(in the rows, 128 means zero)
Known rows, with every step that occurs:
T-G-V-C-Q: [137 155 115 157 125 207 128 139  98 116 103 150 103 133 195  82  71 134
 127 149 133 116 107]
Q-G-E-C: [160 125 107 120 122 186 124 139  95 155  89 140  94 114 184  86  50 153
 147 121 163 126 102]
C-E-Y: [130 148 117 107 115 137 138 126 118 137 102 160  89 161 179 112  89 140
 125 152 145 118 142]
F-E-Y: [150 137  95 116 139 156 130  97 116 145 115 142  93 185 159 108  84 153
 107 153 151 110 147]
V-G-E-C-Q: [140 144 116 146 126 200 123 143  87 118  96 149  79 121 171  78  55 116
 135 131 164 122  92]
E-C-Q-G: [149 129  96 112 123 176 137 118 109 132 100 157  96 137 165  95  49 126
 145 131 177 140 116]
V-C-E-Y: [126 149 125 111 116 150 149 132 116 138  98 159 103 153 198 108  91 140
 118 150 130 115 138]
T-G-V: [167 137  97 154 117 194 102 136  95 145 102 139 103 138 184  90  73 168
 136 154 131 111 115]
C-Q-G-E: [148 127  92 115 135 208 101 126  94 150 103 149  49 147 164 105  64 165
 147 139 176 142 133]
E-C-Q: [141 152 115 144 120 173 134 130 106 110 105 150  97 126 166  77  57 114
 140 134 165 120  93]
E-C-Q-F-V: [144 142  97 145 120 207 118 106 109 137 104 163 108 163 127  81  84 144
 136 140 181 116 103]
C-Q-F-V-G-E: [146 123 103 143 133 237  92 133  78 151  91 152  55 149 139  94  79 150
 127 140 162 121 113]
V-C-E: [122 152 135 128  97 177 131 138 107 136  92 167  98 124 187  99  85 139
 154 131 136 124 109]
V-G-T: [163 127 112 124 127 157 124 120 112 154 106 134  61 112 142  80  85 108
 139 137 131 116 104]
G-E-C-Q-F: [155 129 116 149 120 212 106 129  94 140 120 153  71 142 164  78  66 146
 132 146 198 108  80]
T-G-V-C: [154 139 117 154 119 206 130 143 100 147  94 138 127 124 209  85  78 163
 124 147 102 107 108]
G-E: [154 130 104 129 129 193  96 126  99 156 105 137  55 142 157  99  76 176
 146 142 156 123 123]
X-V-C-Q-G: [138 130 105 110 122 177 135 117 115 138 102 158 102 147 174 103  67 132
 143 140 144 145 124]
V-C: [145 136 124 139 119 179 144 124 119 145  99 140 118 127 177  89  80 152
 129 141 114 112 108]
Y-E-C-Q-G: [147 131 103 112 133 169 140 118 101 132 101 155  82 131 168  92  62 128
 142 132 192 143 115]
G-V-C-E-Y: [131 150 124 111 115 158 143 141 109 141  97 159  98 151 207 104  88 148
 122 150 123 114 138]
Y-E-C: [157 137 132 136 129 143 142 130  96 137  96 136  91 102 175  69  82 138
 136 129 180 118  86]
G-E-Y: [148 134 103 112 138 161 124 124 112 152 107 138  71 165 177 109  83 166
 112 158 144 114 148]
X-V-C-E: [117 152 145 122  91 160 125 141 110 141  92 168 108 128 196 101  97 137
 160 134 114 131 106]
Y-E-C-Q-F: [154 131 124 151 124 193 117 123  94 135 121 153  69 137 161  73  79 139
 128 148 210 108  77]
T-G: [151 135  99 161 118 180 120 114 120 135 101 136 125 143 165 107  84 142
 118 161 151 111 114]

Rows:
[127 159 112 147 127 198 138 120 112 114 101 157 108 146 161  85  80 127
 131 142 141 123 113] => F-V-C-Q
[139 137 138 130 110 157 135 127 123 151  99 142 131 132 190  92  94 148
 137 145  83 121 104] => X-V-C
[146 120 106 150 123 215 117 116  92 140  89 161  92 153 112  89  81 118
 117 141 153 114 102] => C-Q-F-V-G
[140 151 111 153 126 201 121 140  94 115 101 146  92 124 184  83  60 124
 133 139 172 121  96] => T-G-E-C-Q
[149 135  98 124 140 177 123  99 108 143 124 149  83 192 161 103  84 150
 101 159 172 105 136] => C-Q-F-E-Y
[164 135 102 120 129 185 116 139  80 142 102 153  69 130 187  77  61 158
 152 133 163 134 116] => Y-E-C-Q-G-V
[129 154 133 129  97 187 123 150  95 140  91 168  93 122 201  92  82 150
 160 130 126 123 109] => G-V-C-E
[138 145 114 140 121 194 144 115 121 144  90 149 135 142 160  88  89 153
 130 137 115 116 117] => F-V-C
[141 132  93 117 137 222 109 127  94 151  95 152  66 149 169 103  70 165
 143 135 165 141 135] => F-V-C-Q-G-E
[157 134 101 150 133 232  96 103  86 146 127 153  76 173 157  85  73 161
 128 140 179 108 103] => G-V-C-Q-F-E
[160 136 107 137 122 178 127 113 100 142 102 140 115 131 163  78  56 139
 139 119 162 112  93] => F-E-C
[165 134  95 119 121 191 115 138  87 143 101 154  82 134 184  82  49 156
 156 132 148 131 117] => E-C-Q-G-V
[164 132  91 118 122 191 108 132  92 144 106 155  71 145 173  88  55 162
 156 138 147 133 127] => C-Q-G-V
[166 127  95  98 128 147 128 106 127 162 117 138  64 125 155  90  79 132
 156 136 155 133 124] => Q-G-T
[156 133 106 131 130 185 120 117 107 149 107 147  64 128 133  75  92 105
 135 138 150 117 103] => C-Q-F-V-G-T
[143 143 105 146 129 200 120 107 102 137 104 162  94 158 131  77  96 145
 132 141 195 118 102] => Y-E-C-Q-F-V
[160 137  94 105 135 167 129 109 114 148 118 143  66 125 165  81  70 116
 153 127 171 135 115] => F-E-C-Q-G-T
[147 134  99 126 139 173 123 127 110 149 102 135  90 165 189 115  88 162
 100 166 145 111 147] => T-G-E-Y
[145 128  98 117 135 215 108 131  94 151  99 148  58 141 178 104  66 165
 142 138 165 139 130] => V-C-Q-G-E
[130 151 121 121 116 165 142 143 108 139  94 157 111 151 216 108  91 146
 113 155 124 112 138] => T-G-V-C-E-Y
[154 132  96 147 133 217  94  90  95 142 130 152  71 180 135  91  75 153
 130 142 197 111 105] => C-Q-F-E
[151 133 101 150 133 225 102  95  94 143 127 152  81 175 148  89  76 153
 125 141 186 109 102] => V-C-Q-F-E
[149 130  90 113 128 187 132 110 104 133 103 157  94 146 162  96  49 129
 144 127 182 140 118] => F-E-C-Q-G
[153 131 119 153 119 218 111 128  96 141 122 156  78 148 172  78  74 154
 128 153 171 105  88] => G-V-C-Q-F
[147 121 109 151 121 216 122 124  89 140  84 160 102 143 122  82  74 112
 117 135 154 112  92] => E-C-Q-F-V-G
[146 123 103 141 122 194 124 114 100 143  80 154 102 147 110  93  81 120
 123 135 130 119 113] => F-V-G
[145 141  97 145 124 220 108 113 102 142 103 161  96 163 133  82  84 152
 137 140 184 118 105] => G-E-C-Q-F-V
